Known rows, with every step that occurs:
tado > vofi > mano: [  3  10  11  -5  -8  -6  10 -16   0  -4   7  20  -4 -17 -17  -2  -9  13
   9 -13   2  -4  -6 -19   7  14   0   7  26  -1   8   4 -19 -10  25 -22
  -5   2  -4 -14   8   5   2   0  -7  -7   3  16  -5]
zemifid > gadasun: [ -5  11 -17   6   2   6   6   6  -5  -5 -15   7  -1   3   3  -2  -7  -5
 -11  -7 -21  -4  -3 -12   7 -15   3  -1 -11  -4  21   2  -4   8   4   9
   1  -9   9  -2  17  11  -7  -9  -6 -17 -12   9 -13]
zemifid > bita: [ 17  -1  -5  -3   5   2  -3   3  -6  -1  -2   8  -9   5  19  -5  -9 -12
   5  -1 -18 -12  -1  12   4 -14   5  12 -17 -10   7 -11   4  -4  -8  -1
   8   4  12   5  -3  -4   7   2 -21 -13  -2  12   0]
mano > gadasun > zemifid > bita > sikud > mupo: [ -3  -4   8   1 -11  -1 -20  16   6  16   6   4  13  11  36  -8   9  -8
  26  10 -39  -8  15  28  -5   2   2  20 -15  -2 -17  -4  10   6   1  -8
   0  46  -1  -9  -1 -15  21 -19 -15  -9   7 -31  12]
tado > vofi > mano > gadasun > zemifid: [ -9  17  21  -1 -19 -13   6   1  12  20  13  16  21   4   5  -1   8  17
  22  -2   2  -2 -10  -8  -5  34  -8   6  21   3  -2  15 -19 -17  16 -23
  -5  28  -8 -19  15 -12  21 -13   6  -5  21  12   4]
zemifid > vofi > mano: [-10  12  -7   5 -11  13   1  -9 -12  -3  21  14  -4 -15 -23  -4  -9   8
  -6  -1  17   2   3  -8   2  15   1   9  17   4   7  14 -14   5  14  -5
   2   2 -27   5   4  18 -11  -8   8  10  -2   3  -5]
mano > vofi: [  4   3  13  -8   1   1  -4  -8 -11   2  -2   3  -2   6  -7   4   1 -11
  -7  -6 -21 -12  -6   0  -7 -13   2 -10  14  -7  14  -7   9  -1 -14  -7
  15 -13  21   2   4   6  -5 -16  -3 -10   0   6  16]
gadasun > zemifid: [  6  -2   5 -10 -12  15  -7   6 -12  21 -12  18   4   2   7  11   3 -14
  -1   6 -22  -4  -6  -1   0  13   0  -1  -1   2   4   4  13   8  -9   9
   9  28   1   0  16  -1  12  -9  -9 -14  -1   4  -1]
bita > sikud > vofi > tado: [ 34 -27  -9  -8  -6  19  -7   4  -4  -9  -8   4 -26   1 -28   9  13 -30
  14  21 -10   1   4   4   9  -5   4  -5 -10  -7 -28  -6   6   5   0  -6
  -9   3  20   3 -13  -2  24 -13  -6  -4   3  -1   3]
zemifid > gadasun > mano > vofi > tado: [  6  -5  -6  -8  14  -2  10   6  17 -12   1 -10 -13   1  -6   9   9 -17
 -19   4  -1   6   1  -7   1 -23   0 -13  -3  -9   3   8 -12 -15 -31   4
   0 -34  10 -11  12  10 -11   2  15  -7 -21   2  -9]
mano > gadasun > zemifid: [ -6   1   9   2 -19   2  -3  12  -1  28  -8   4  19  21  22   3   9   0
   9  13 -10  -2  -8   7  -3  13  -6   9   7   0   7   8   6   2 -11  -2
   9  28   2  -6  13  -9  23 -18  -5 -11   6   0  10]
zemifid > bita > sikud > vofi > mano: [ 14 -14  -5  -7   3  14 -15  -4 -16  -9  16  21 -16  10   0  -1  -7 -28
  35   0 -16 -14  17  16 -14 -12   5  21 -25 -32 -23 -10 -12  -7  27 -22
  -3   2   0   4 -15  -9  14 -23  -3 -11  17   0   4]
mano > vofi > sikud > bita > zemifid > gadasun: [-15  -4   0   7  27 -10  15  -7  16 -17  -6 -26   9  -2  -6   0 -11  14
 -22 -26  13   7  -3 -15  -4 -17   1 -36 -14   5  17 -19   3  -4   0  27
   3 -49  23  10 -10  -4 -37  32  19   5   5   3   3]
tado > vofi > sikud > bita > zemifid > gadasun: [-10   7  -4   8  17 -19  23 -12  15 -23 -18 -22   6 -21 -10   0 -13  32
 -17 -30  18  15 -10 -27  14   4   0 -34 -12  17  18 -11  -9  -3  11  23
 -20 -32  17  -4  -6  -1 -20  49   8   9   9   9 -16]
gadasun > zemifid > bita > sikud: [ 16 -21   3  -8 -10  16 -18   7 -15  10  -2  18  -8  -4  26  -4  -4 -25
  19  11 -25  -9  13  15  -8   0  -2  10 -23 -15 -11 -16  17  11 -10  -3
   3  35  10  -1   0 -15  31 -13 -15 -28   4  -3   2]
bita > zemifid > gadasun > mano > vofi: [-11  -5  -1 -16  15 -15   2   5   0 -14   6 -12 -15  13  -2  10   4 -14
 -23 -20  -2  -5  15  -1  -9 -40  -4 -10  -5 -12   2  -1  -8  -8 -20   4
   6 -36   3 -15  -2  10 -17   5  21  -4 -21   8  -9]
vofi > sikud: [  6   4  -7   7   0   3   4 -12   1  -1 -18   1  -5   9  -5  -3  -4   2
 -10  10  12   8 -11  -8  12  -6  -5 -12  -7   4   3  -2   7   6   3  17
  -2   1   3  13  -5   4  -7   0  -7  -4   0  17 -12]
zemifid > gadasun > mano > vofi: [ -9   9  -7  -7   9   0   8   3   7  -6  -2  -5  -9   5   2  14   8 -16
 -17  -9 -15   2   6  -4 -14 -27  -2  -1   2 -16  12   3 -15   0 -20  -5
   1 -32   6  -8  21  13 -16  -9  12 -11 -21   0 -11]
zemifid > bita > sikud > mupo: [  8  -3   0   0  -2   3 -15   7   1  -8   3  16 -10 -10  17 -11 -10  -8
  10  -3 -36  -7  23  20   3 -21  16  17 -13  -9 -13 -13   9   9  12  -7
  -3  24   0  -1  -7   0   4  -8 -20  -8  -2 -24   8]
bita > zemifid: [ 10  -7   6  -5  -9  -7  -7  -1 -22  -9  -4   5  -9   7 -11   0  -6  -4
  -6  -3   6 -11   5  -4  10 -13   8   2   2   5   5  -1   9   2  -2   2
  10  -7   4   0 -15   4  -2   9 -11  -6 -13  17  -4]
vofi > mano: [ 11   3  -5  -2  -6   6  -2  -5 -18  -3  10  24  -6  -2  -7  -5  -7  -2
   7  -1   7  -7  -5  -5  -3   2   0  17  17  -8   0   4 -13  -3  20  -9
   5   1  -8   2   3  10   0 -17   2 -16  -4  14   2]
tado > vofi > sikud > bita > zemifid: [  3   1  11   4  14 -20  14 -20  14 -13 -17 -19  -5 -23 -12  -1  -8  34
 -13 -19  24  10 -11 -21  15  16   4 -31   9  19   6 -14   8  -4   7  10
 -13 -20  12  -1 -17  -5 -12  48  -6  23   9  10  -8]
mano > gadasun > zemifid > bita: [  1  -2   5  -1  -5  -2 -10  17   2  23  -1  -2  15  24  41  -4   7 -12
  19  10 -21 -12  -9  20 -10  11  -6  16 -16  -6  -1  -2   8  -9 -15  -5
   6  26   3  -8   7 -21  23 -11 -13 -13   9   4  10]
vofi > mano > gadasun > zemifid: [ -8   8   7   4 -15   2  -2   6  -5  22  14  12  22  15   6  -5   7   1
  22   9   6  -3  -3   4 -13  20  -5  16  15  -7  -5  12 -13  -8  11 -10
   8  25 -16  -8  18 -10  16 -21  10 -12   9   8   8]
tado > vofi: [  9  12   8  -4  -5  -9   7 -14   7  -2 -19   7  -7 -10  -7   5  -5   3
  -6 -10 -13  -6  -3 -16  12   9   3  -5  19   7  14   4  -1  -3   4 -14
  -6   3  12 -12   3   0  13   2 -15  -3  -3  13  -1]
zemifid > vofi > sikud: [ -5  12 -12  10  -2  11   8 -13   6  -3 -12  -7   2   0 -16  -9  -4   4
 -19   8  21   9 -12  -2  12   5  -8 -14   1  14  11   7   4  13  -2  17
  -5   2 -15  17  -5  17 -13   6   0  19   1   1 -12]
sikud > bita: [  5  -3  -4   1   1   7  -3   0 -15   3 -16  -3   1 -24   2   4 -13   7
  -5   3  -4  -3 -11 -10   2  12   7   9  12   0  11  -3  13   4   0  -3
   2  -9  11   8   7   5  -6   6 -14  -7  -9 -11  14]
tado > vofi > sikud > bita: [  4  10   2   5  11 -10  13 -20  18  -4 -25  -8   2 -30  -7  10 -11  29
 -13 -13  14  11 -23 -20  14  16   0 -24  12  12  16  -9   2   4   5   5
 -17 -13  14   8  -1  -4 -14  30  -9  15  10   3   0]

Rows:
[-19   7  -1  10  -8  -3   7   5 -10  -8  34 -14  11  10 -20 -17  -4  18
   0  -7  45   1   5   2  -4  12  -1  16  16  15  -1  17 -16  -3  12 -13
   5  -2 -21 -10 -11   3  -4   6  24  22  -5   6  -1] -> bita > zemifid > vofi > mano > gadasun
[ -3   9 -20  -1   9  -3   8   4  -2  -5 -17   1 -17   5   6  10  -3  -7
 -16   5  -7   4  13 -11   2 -25  -1  16  -6 -13  12  11 -10   1  -5   0
  -6 -17  -9 -14  15  19 -11  -7   6 -17 -26   1 -19] -> zemifid > gadasun > mano
[  6   0  -2  -9  18  -7   1 -11  12   0  -5  -8 -10  11  -4  11  12 -10
 -25  11   6  11  -4  -4  -5 -25 -10 -17  11 -15  -3  -1  -3  -4 -19  -1
   6 -26  -1  14  -2   6 -16  -2  10   9  -7  13  -4] -> gadasun > mano > vofi > sikud
[ 22 -13  12  -4   7   2   1  -2   4  -1   2   0  -8  -4 -13   6   6 -15
  -6   9  -3  -7 -11  -4   1  -5   2 -20   9   3   0  -4   9 -15 -24   2
  10 -14  27   1  -3  -7   0   0  -3  -5  -5  11  13] -> mano > vofi > tado
[-15 -10   4 -10  19 -11   3   3  -1 -13   3 -20  -7 -10   4  18  -6   1
 -28 -21   5   1  11 -10 -15 -19   3 -11   4  -9   9  -9  -1 -13 -12   2
  -3 -56  10  -4   1   7 -26  30  15   5 -22 -11   0] -> sikud > bita > zemifid > gadasun > mano > vofi
[ 17 -15  -5   3   1  11 -11   5 -15  -5   0  11 -18  -3  17 -11 -16 -20
  11   6 -10  -6   8  13  -3 -19   3  18  -9 -20  -2 -13  14   7   5 -11
  -4  14  16   2  -9 -11  19 -17 -25 -18  -3  -3   0] -> zemifid > bita > sikud
[  5  -7   2   5 -16  16   2  18  18  20   7 -16  12   2  -6  -1  13   0
  -5  25  17   2 -13   5   9  35  -6  -4   1  26   2  24   4   3 -25   3
  -5  26  -5  -6  11  -5  17   4   6  10   4  -9   0] -> mano > gadasun > zemifid > vofi > tado
[-16  11   0   6 -18  13  -4  14   0  29   3  -8  24   8   6  -2   8   4
  -2  12   2   2  -6   9  -2  30  -9   7  10  13   9  15   5   9 -16   0
   3  26 -12  -4  13   1  18 -10   1   9   1 -11   2] -> mano > gadasun > zemifid > vofi
[  1 -13   2   1   3  -4   0  -2 -20 -11  -6  -9  -8 -14  -7   6 -17  11
  -6 -12  15  -3   4  -6   5   1  14  -3   5  10   1  -6  16   0  -4   6
   3 -16   8   5 -14  -2  -6  20 -11   5 -11   3   8] -> sikud > bita > zemifid
[ -4   0  -3   2 -10   1  -6   5  -9   1  18  12   4  23 -19  -5   8  -8
  32   8   3  -2   5  12 -13  -1  -2  18   4 -21 -29   5 -13  -5  31 -32
  -1  11   4   1 -10  -6  23 -38  12  -3  14 -10  14] -> bita > sikud > vofi > mano > gadasun
[ -6   4  -6  10   0   5   8  -9   1 -10  -2 -19  -4   4 -25 -11  -2   8
 -24  -3  39  11   0  -2  12   2  -6 -16  -3  18   1   4   5  10  -8  25
   0  -8 -15  11 -21   7 -12  33   8  22  -2  14 -25] -> bita > zemifid > vofi > sikud
[ -4  -3   2  -7 -14   3  -3   7  -3  23  12  16  20  26   0  13  26  -8
  33   1 -14  -7  -4   8 -15  19  -4  13  -4  -9 -17  13 -21  -8  12 -11
   0  19 -11  -8   9  -6  15 -27  14  -1  19   6  12] -> sikud > vofi > mano > gadasun > zemifid
[ -1  -2   5  -4  -4   0  -5   8  -5  19  23  18  18  21  32 -13   1  -5
  31   2  -4 -11   0  16 -18  17   0  25 -11  -8  -8   4 -13 -15   5 -17
  10  30 -12  -7  13 -22  15 -14   0 -13  16   5  10] -> vofi > mano > gadasun > zemifid > bita
[-12  13  -5   9   3 -10   4 -12  11 -14  -2 -20   4  -5 -26 -10   5  23
 -20  -8  15   7  12   5  18  -7   1 -21  -3  34  -2   2   6  13  10  27
  -1  -3 -26  14 -23  18 -31  26   3  44  -7  -6 -15] -> bita > zemifid > vofi > sikud > mupo
[  1  -9   8   3  -8   9 -13  10 -11  16  30  15   8  14  30 -16  -2 -10
  35   9   4  -3   8  18 -21  12  -5  26  -7 -17 -20  -3  -8  -3  12 -26
   6  39  -8  -8   2 -27  27 -29   6 -19  19  -3   9] -> vofi > mano > gadasun > zemifid > bita > sikud
[  1 -17   7  -5  23 -19   8  -7   8 -12  -1 -25  -9 -12  -3  13   4   7
 -27  -7  30  18   4  -6  -6 -13  -2 -25   7  -6  -8 -11   8  -5 -21   8
   2 -47   3  13 -19   2 -27  37  21  23 -12  -1  -1] -> gadasun > mano > vofi > sikud > bita > zemifid
[  7  -9   9   5  -7   7 -15  21  -4  18   6   5  11  16  38 -10   2 -17
  28  15 -17  -5   6  22 -12   3  -2  18 -18 -16 -12  -4  12   4  -8 -17
   1  36  12  -9   1 -24  40 -27  -8 -16  12 -13   8] -> mano > gadasun > zemifid > bita > sikud
[ 13 -29   0 -19  -4  21 -17  -2 -16   5  22  31 -12  10  11   5   5 -32
  37   2 -28 -11  14  21 -24   3  -3  22 -23 -32 -36 -12  -8  -5  16 -15
  -1  30 -10   3  -8 -15  20 -20   2 -21  26  -4   4] -> gadasun > zemifid > bita > sikud > vofi > mano
[-14   4 -11   5  33 -12  18  -3  19 -13 -11 -19   1 -13   6  13  -3   7
 -25  -4   7  21  -3 -11 -11 -15  -4 -21   2 -13  13  -4 -11  -2 -13  16
  -6 -45   1   6  10   9 -37  17  21   6  -7  -8  -6] -> zemifid > gadasun > mano > vofi > sikud > bita
[  9 -13   2 -13 -11  10 -23  12  -2  10   0  14  -6  -6  32   0   3 -19
  18   4 -48 -11  18  19  -5  -2   5  11 -22  -4 -14  -8  12  10   3   2
   3  44  -7   0   2  -9  11 -13 -18 -12   7 -26  10] -> gadasun > zemifid > bita > sikud > mupo
[  0  26   6   2  -1 -19   9 -20  36 -10 -25   3   5 -16 -13   4   5  23
  -5  -9 -18   8  -6 -10  26   7   1 -19   8  21   4   0  -4   3  17   8
 -11   8   1   1  -6  10 -15  15 -14  18   5   4  -9] -> tado > vofi > sikud > mupo
[ -1  11  -6   4   2  -7   1 -10  16  -3 -18   1   7  -4  -5   1   7   9
  -6   1 -11  10  -5   2  17 -12   6 -13  -2  12   1   2   2   8  14  24
  -3   9  -9  15  -7  15 -24   0  -9  11  -4  -3  -1] -> vofi > sikud > mupo
[-26  27  -2  12  -9   0   2   6  28  16  -3 -14  36   5   4  -3  21  19
  -3   8   1  13  -7  14  10  23  -9  -9  -3  26  -2  17   4  13  -2  22
  -1  30 -27   6   7   5 -12   4   8  32   9 -27  -2] -> mano > gadasun > zemifid > vofi > sikud > mupo
[ -7  -1 -14  -6   4  -7   4   9  -9 -15 -13  -4 -19  10   2   5   3  -7
 -19  -4  11   0  17  -9   7 -31   2   1 -11  -7   4   5  -7   2  -9  10
  -8 -28  -9 -13   3  16 -11  13   9  -8 -23  10 -25] -> bita > zemifid > gadasun > mano
[ -9   6 -16  12   6  10  12  -9   5  -2 -13 -20   7 -25 -12   5 -10  21
 -25   8  26  12 -14 -10   5  18   0 -16   6  15  20   2   8  14  -6  17
  -7 -14  -8  23  -5  10 -22  20  -1  26   2 -14  -5] -> zemifid > vofi > sikud > bita
[ 13 -13  -5  -5  -4  15  -9   1 -19  -5 -12  10 -19   8 -20   6   4 -25
   9   5 -21  -4   9   4  -5 -13   6   5  -5 -19 -15  -7  10  11   8 -14
  -5   8  12   6  -9   0  21 -25  -9  -7   9  -8   6] -> bita > sikud > vofi
[-25   2   0  11  -3  -6   3   5  -8  -6  32 -21  14 -16 -12  -9 -14  32
  -3  -9  49   3  -1  -2  -6  26   4  13  24  17  -1  11 -11  -7  13  -8
   1 -20 -22  -4 -11   0 -13  25  24  32  -4 -16   7] -> sikud > bita > zemifid > vofi > mano > gadasun
[ 13 -13   1  -4  -4   3   5   4  -1 -15   4 -20 -18 -10 -34  -7   1   5
 -21   9  35  -4   5   1  19   7   9 -11  -1  33  -5   8  10  -3 -20  16
  -2 -13  -5  -1 -17   7  -4  34  -1  16 -13   6 -13] -> bita > zemifid > vofi > tado
[  2   1   9   4  19  -4   9 -15  12   0  -9 -12   9 -15  -2   4  -5   9
 -14  -5   5   9 -19 -12 -10  -4  -4 -29  10  -5  11 -17  13  -2 -12  15
   8 -24  18  20  -4   1 -22  11   3   9   9  -2  15] -> mano > vofi > sikud > bita
[ -5  16  -3  11  -8  -8   3   5  -8   7  15   8  12  15   1 -10  -2   8
  18   6  16  -5  -5  -2  -3   5  -2  21  22   1  -2  13 -14  -6  21 -25
   5   5  -6  -8   9   1   6 -24   4  -8  -2   7   8] -> vofi > mano > gadasun
